Each row was made from one small tree. The marks that hang from a mark follow it in brackets, in alphabetical order. Every link used is in the known rows. Write each row's tree.
Known rows
X(V(N(A(U(J)) Q))): 1.27 0.23 -0.89 1.97 2.76 4.21 2.17 -3.25 -0.53 0.60 0.27 -2.78 -0.92 -3.87 -0.66 -1.83 3.28 -0.35 1.74 -1.45 -1.66 3.39 1.13 -1.72 -5.21
U(A J): 2.48 0.66 -1.84 -0.24 2.08 2.38 1.47 -6.21 -1.98 -2.59 3.28 -2.01 -2.22 -3.88 4.80 -0.76 -0.29 -7.31 4.54 -5.20 -1.18 -0.14 3.63 -4.91 -2.56
X(Q(N(A)) V): -0.35 -3.59 -3.81 -2.53 3.41 2.70 -1.67 -3.53 -2.44 2.10 -1.22 1.85 -1.62 -4.68 0.10 -1.49 1.36 2.28 3.26 -0.88 -2.26 4.04 3.75 -2.65 -2.82
V(N(Q) X): 1.16 -1.05 -1.38 -1.41 -0.56 2.92 6.22 -2.01 -0.25 5.13 7.20 1.16 -0.70 -3.46 2.08 1.61 7.33 -0.71 -4.69 -2.51 -1.04 5.80 -3.06 -2.85 -0.35
A(N U(J)): 1.50 0.05 -2.87 3.40 -0.72 3.74 -1.04 -4.58 -0.24 -0.86 2.90 -6.80 3.73 -4.00 0.21 -1.08 0.47 -4.12 -4.51 -5.93 -4.59 -2.94 4.83 -2.56 -3.85
M(J(X(Q))): 1.64 -5.41 -3.96 -2.52 3.69 2.46 -3.60 -0.20 -0.90 1.53 3.86 -0.53 2.28 -1.26 2.24 -1.50 -0.79 0.59 -0.53 -5.45 0.51 0.01 5.33 -1.58 1.98
A(N(Q) U(J)): 1.53 -1.54 -1.78 3.77 -0.88 4.76 0.63 -4.17 1.31 1.04 2.62 -6.84 3.61 -7.16 -0.49 -2.81 1.65 -2.36 -5.11 -6.21 -4.25 -2.49 3.32 -4.31 -4.17
N(A Q V(X)): 0.29 -7.09 -1.62 0.05 1.56 4.10 6.72 0.38 3.06 4.71 4.25 0.34 -2.48 -3.08 -0.42 -3.31 2.72 -0.67 0.73 -2.46 -0.50 5.15 -0.96 -2.57 -4.04
U(A(N(V)) J(M)): 3.03 0.32 -6.10 -1.70 1.40 2.78 1.10 -4.51 -0.51 -3.82 7.15 -1.66 0.02 -5.63 3.83 -2.74 0.74 -6.49 2.26 -7.79 -1.38 1.33 5.46 -5.05 -2.09
X(Q V(N(A(U)))): -0.11 -2.27 -3.42 -0.96 3.40 3.26 -1.49 -3.33 -3.57 2.29 1.70 0.93 -0.83 -5.47 0.27 -0.28 2.84 2.06 1.18 -2.39 -2.59 2.87 3.13 -1.41 -4.28
X(Q(N(A(U(J)))) V): 0.00 -2.71 -3.44 -1.34 3.12 3.41 -1.75 -4.32 -2.36 1.46 -1.12 -0.42 -1.01 -5.07 0.45 -2.13 1.08 0.92 2.42 -3.11 -3.13 3.32 4.98 -2.21 -3.68
V(X): 0.12 -1.11 -1.53 -1.92 0.30 1.96 2.79 -2.52 -1.22 4.20 5.16 1.88 -1.00 -0.01 3.25 2.58 2.70 -2.06 -2.81 -1.28 -0.88 3.35 -0.98 -1.17 0.96
Q(N(V(X))): -0.10 -1.97 -4.16 -2.14 0.04 2.23 3.09 -3.10 2.17 1.30 3.69 0.53 -0.73 0.03 -0.54 -1.36 2.21 -2.88 -0.20 -1.72 -1.28 5.00 1.04 -2.85 -1.05
Q(N(A(U(J)) V(X))): 1.38 -3.01 -4.70 0.09 0.62 3.52 4.35 -2.73 2.52 -0.11 3.32 -3.40 -0.80 -1.07 0.11 -2.27 1.91 -4.65 0.15 -2.95 -3.31 4.56 3.21 -1.19 -3.16
J(X(Q)): 0.79 -4.11 -3.48 -3.97 1.29 0.59 -2.80 -0.29 0.32 2.89 4.45 3.75 0.22 -0.54 4.78 1.08 2.99 3.62 -0.29 -1.67 0.03 1.45 2.49 -2.86 0.76
A(N(Q V) U(J)): 0.53 -2.10 -2.13 3.97 -0.94 5.02 0.98 -3.72 2.46 0.92 4.01 -6.50 3.37 -5.84 -2.24 -4.68 0.85 -3.16 -4.56 -8.25 -3.66 -1.72 3.88 -4.24 -5.95
X(Q(N(A(U))) V): -0.18 -3.33 -4.24 -1.81 3.39 3.37 -1.72 -4.00 -1.96 2.09 -0.40 0.60 -1.17 -5.81 -0.09 -1.77 1.20 2.04 2.17 -1.28 -3.06 3.20 4.15 -2.35 -3.15
N(Q): 0.15 -4.14 0.17 -0.58 1.39 2.93 2.25 -2.35 2.20 4.15 0.36 0.54 -0.10 -5.37 -0.32 -1.82 2.95 1.58 0.24 0.40 0.17 1.04 -1.90 -4.90 -1.25
X(Q V): -1.66 -2.17 -1.72 -2.37 3.38 2.38 -3.63 -3.94 -3.65 3.61 -0.26 3.37 -0.94 -3.98 0.47 -0.63 0.58 2.83 1.98 -2.09 -0.84 1.87 2.55 -2.62 -2.44
M(J(U)): -0.18 -5.07 -2.85 0.57 4.02 3.34 -1.82 -1.95 -0.91 1.37 2.32 -2.02 1.20 -1.82 -0.93 1.24 -3.37 -2.43 1.44 -3.08 -0.03 -1.20 2.20 1.40 0.16
V(X(Q(N(A(U(J)))))): 0.58 -3.24 -3.21 -2.43 0.28 2.73 2.33 -3.21 -1.89 4.33 4.83 0.42 -0.69 -3.17 4.06 1.28 3.09 -2.05 -3.24 -4.51 -3.25 4.09 2.40 -1.42 -0.15
J(U(A) X(V)): 0.74 -1.46 -4.91 -0.59 3.12 2.43 -0.63 -2.24 0.77 0.70 7.88 3.26 -3.97 -2.35 4.22 4.16 -0.69 0.74 4.76 0.47 -0.05 1.46 0.12 -0.45 -1.71
N(A(U(J)) V(X(Q))): 0.19 -4.88 -3.42 0.69 1.49 3.94 3.01 -1.76 0.18 2.34 5.56 -2.22 -1.05 -1.54 1.54 -1.70 0.70 -4.07 -0.76 -6.73 -3.13 2.81 4.11 0.48 -4.99
X(Q V(N(A(U(J))))): 0.08 -1.57 -2.56 -0.56 3.12 3.21 -1.48 -3.73 -3.93 1.73 0.97 -0.12 -0.67 -4.74 0.87 -0.70 2.73 0.98 1.38 -4.12 -2.64 2.99 3.95 -1.31 -4.88

Write each row's tree
0.48 -7.30 -2.49 2.21 2.32 5.11 4.57 -0.86 4.80 2.72 2.88 -2.99 -0.81 -6.04 -2.51 -5.07 1.52 -0.43 1.29 -1.86 -1.75 1.33 0.65 -2.62 -5.92 | N(A(U) Q V)
-0.64 -3.31 -4.96 0.81 1.66 2.70 0.92 -4.07 -0.11 0.50 6.78 1.25 -2.35 -4.93 0.46 3.58 -1.96 -3.26 3.28 -1.04 -1.65 -0.98 -0.18 -1.54 -3.18 | J(U(A(N(V))))
1.29 -2.20 -6.19 -1.56 1.13 2.76 1.57 -4.48 -1.96 0.11 8.89 1.44 -1.75 -6.77 2.35 -0.70 0.07 -3.95 0.48 -4.80 -2.09 0.40 2.93 -6.16 -2.10 | U(A(N(V(X(Q)))))
2.24 -2.94 -2.15 -0.72 0.27 3.20 7.59 -0.70 -0.12 4.36 6.45 -0.05 -1.61 -3.63 2.53 1.49 7.32 -0.89 -3.08 -1.41 -1.87 6.43 -2.23 -1.96 -1.44 | V(N(A Q) X)
1.18 -0.61 -5.29 -0.50 2.73 2.50 0.31 -2.24 0.48 0.21 9.10 2.97 -3.75 -2.50 4.04 4.56 1.00 0.49 4.08 0.04 -0.27 2.38 -0.18 -0.38 -2.20 | J(U(A) X(V(N)))
1.66 -1.26 -5.87 -0.78 1.02 2.88 2.49 -4.50 -1.10 -0.80 8.70 0.50 -1.80 -5.60 2.00 -0.63 -0.03 -4.81 0.69 -3.87 -1.90 0.40 2.30 -5.89 -2.16 | U(A(N(V(X))))
1.56 -3.10 -4.51 -1.57 0.60 2.94 4.17 -1.88 -2.74 4.13 8.17 0.30 -0.69 -4.38 3.74 2.81 6.12 -1.21 -4.48 -3.67 -3.82 4.75 1.04 -0.09 -1.53 | V(N(A(U)) X(Q))
0.68 -3.34 -7.65 -3.60 3.43 2.38 0.76 -2.73 1.57 0.58 8.47 3.85 -1.83 -7.57 3.43 3.86 0.90 -0.91 3.89 1.49 -0.18 1.46 -0.92 0.29 1.60 | J(M U(A))
3.00 -0.34 -2.36 0.91 0.81 3.30 2.21 -5.68 -1.46 -2.03 4.00 -3.35 -0.90 -6.95 3.43 -2.28 0.44 -6.05 1.99 -6.86 -2.11 -0.49 3.84 -7.31 -3.42 | U(A(N(Q)) J)
1.13 -0.53 -1.75 1.54 3.02 4.23 2.19 -2.91 -0.13 1.21 0.99 -1.72 -1.07 -4.54 -1.19 -1.52 3.46 0.79 1.46 0.20 -1.60 3.30 0.19 -1.90 -4.62 | X(V(N(A(U) Q)))
0.09 -3.16 -3.84 2.62 -1.13 5.20 2.53 -2.84 2.59 3.49 7.57 -3.71 2.56 -6.89 -2.19 -3.03 1.76 -1.27 -6.93 -5.77 -3.66 -0.43 1.54 -3.90 -3.91 | A(N(Q V(X)) U)
0.36 -5.33 -4.67 -1.28 4.26 3.33 -3.66 -0.78 -0.79 1.88 3.96 -0.24 0.78 -1.80 0.84 0.39 -2.30 1.10 1.32 -4.60 -0.04 1.18 4.30 0.87 0.45 | M(J(U X(Q(N) V)))
1.70 -0.27 -2.90 -3.74 2.02 1.56 -2.81 -1.40 -0.16 0.16 2.60 1.14 1.00 -0.23 5.65 -1.18 3.20 0.76 1.13 -5.55 0.36 3.79 4.83 -1.19 0.07 | U(J(M X(Q V)))
2.99 -0.45 -4.39 -0.71 0.43 3.19 5.72 -1.61 -0.82 1.57 8.17 -2.04 -0.19 -2.32 4.10 2.39 6.67 -3.58 -3.95 -3.26 -3.13 5.65 0.77 0.90 -1.00 | V(N(A(U(J(M)))) X)
1.43 -0.12 -2.99 0.31 1.37 3.47 -0.53 -4.17 1.40 -0.06 3.08 -4.05 2.47 -4.13 2.16 -1.05 1.73 -3.15 -1.90 -3.69 -2.47 -0.80 3.34 -0.45 -1.18 | A(U(J(M)))
2.18 -5.06 -4.76 -2.07 4.49 3.21 -3.04 -0.19 -1.10 0.61 2.49 -1.51 1.28 -1.55 1.39 -2.61 -0.94 0.89 1.13 -4.75 -0.21 2.05 6.26 -1.18 0.72 | M(J(X(Q(N(A)) V)))
1.17 -6.46 -2.52 1.69 2.26 5.16 4.45 -0.80 4.90 1.68 2.80 -3.81 -0.05 -5.95 -1.19 -5.83 2.08 -1.44 1.41 -4.09 -1.60 2.21 2.08 -2.08 -5.54 | N(A(U(J(M))) Q V)
1.57 -4.25 -4.26 0.57 4.55 3.56 -1.65 0.24 -0.39 0.32 4.38 -1.89 0.34 -0.17 0.77 1.12 -1.60 -0.22 2.03 -3.26 0.14 1.40 3.42 2.13 -0.68 | M(J(U X(V(N(A)))))
-0.47 -6.42 -4.70 -3.32 1.87 1.81 -0.41 -2.45 -0.31 2.28 1.14 2.03 -0.60 -3.82 0.31 -1.51 1.77 0.50 1.95 -2.32 -2.08 3.03 3.61 -3.19 -2.22 | X(Q(N(A V)))
0.19 0.72 -0.74 0.35 2.42 3.30 1.27 -3.39 -0.64 1.78 0.78 0.23 -0.90 -3.20 -1.33 -1.09 3.56 1.20 1.36 -0.17 -0.28 3.64 -0.72 -2.94 -3.50 | X(V(N(Q)))
-1.14 -2.25 -3.27 -3.01 2.82 2.51 -2.66 -4.45 -2.45 2.67 -0.76 2.61 -0.99 -4.59 -0.19 -1.45 1.32 2.44 2.09 -1.66 -1.72 3.56 3.24 -3.36 -2.08 | X(Q(N) V)
-1.02 -4.09 -5.25 -0.28 1.35 2.77 1.01 -3.89 -1.38 2.31 8.34 2.54 -2.64 -5.71 1.67 4.19 -1.33 -2.80 1.67 -2.71 -2.03 -0.03 0.01 -1.47 -2.58 | J(U(A(N(V(X(Q))))))
2.98 0.79 -3.10 0.71 0.90 2.58 1.09 -5.93 -2.56 -3.32 4.08 -3.29 -0.82 -4.76 3.97 -1.02 -0.35 -7.23 2.41 -6.79 -2.38 -0.83 4.84 -6.04 -3.33 | U(A(N) J)
-0.30 -2.46 -5.34 1.52 -0.86 4.11 0.03 -3.31 0.26 2.38 8.02 -2.74 2.73 -4.87 -1.08 -1.29 0.69 -2.13 -6.63 -6.48 -4.34 -0.95 3.66 -2.42 -3.51 | A(N(V(X(Q))) U)
2.26 1.17 -2.47 -2.66 1.88 1.64 -1.58 -1.30 0.95 -0.94 2.37 -0.15 0.95 1.23 5.18 -1.08 3.14 -0.45 1.42 -4.24 0.68 3.82 4.02 -0.80 -0.03 | U(J(M X(V)))
0.49 -6.78 -2.50 1.64 1.44 5.47 6.62 -0.56 3.95 4.74 5.95 -2.11 -1.50 -5.50 -0.81 -3.79 2.43 -1.19 -1.50 -3.30 -2.10 3.45 -0.20 -1.86 -4.66 | N(A(U) Q V(X))
1.93 -6.64 -1.87 1.91 2.48 4.74 4.03 -1.42 3.22 2.92 0.94 -3.50 -0.43 -8.01 -0.14 -2.55 2.72 0.76 0.64 1.09 -2.64 0.28 -0.02 -2.76 -3.41 | N(A(U) Q)
1.05 -1.97 -6.62 -3.55 2.65 2.33 -0.42 1.23 3.74 2.22 8.56 4.57 -0.49 -3.00 3.55 3.22 4.79 5.47 1.28 1.10 1.12 5.43 -1.22 1.98 1.06 | J(M U X(V(N(Q))))
3.51 -0.26 -7.61 -4.01 2.95 2.31 -0.46 1.10 3.08 -0.32 7.73 1.83 0.92 -2.30 4.55 -0.47 6.10 4.05 -0.15 0.38 0.11 5.45 2.34 0.20 1.51 | J(M X(V(N(A(U)))))
0.95 0.55 -2.14 0.51 3.13 2.80 1.22 -2.79 -1.74 -0.11 0.54 -0.55 -1.53 -1.20 -0.47 0.05 2.76 -0.15 2.93 0.73 -1.07 3.83 0.87 -0.97 -4.03 | X(V(N(A)))
1.09 -3.01 -3.47 2.82 -0.39 4.65 0.69 -3.50 2.09 2.26 4.09 -4.74 3.36 -8.69 -1.73 -2.20 2.00 0.09 -5.56 -2.74 -4.07 -2.68 1.63 -4.50 -2.99 | A(N(Q) U)
-1.98 -3.50 -2.52 -2.42 0.69 2.13 1.22 -2.11 -0.36 4.29 6.04 3.47 -0.93 0.12 0.64 -0.57 1.18 -1.67 -1.25 -5.01 -0.22 3.44 0.97 -1.81 -1.96 | N(V(X(Q)))
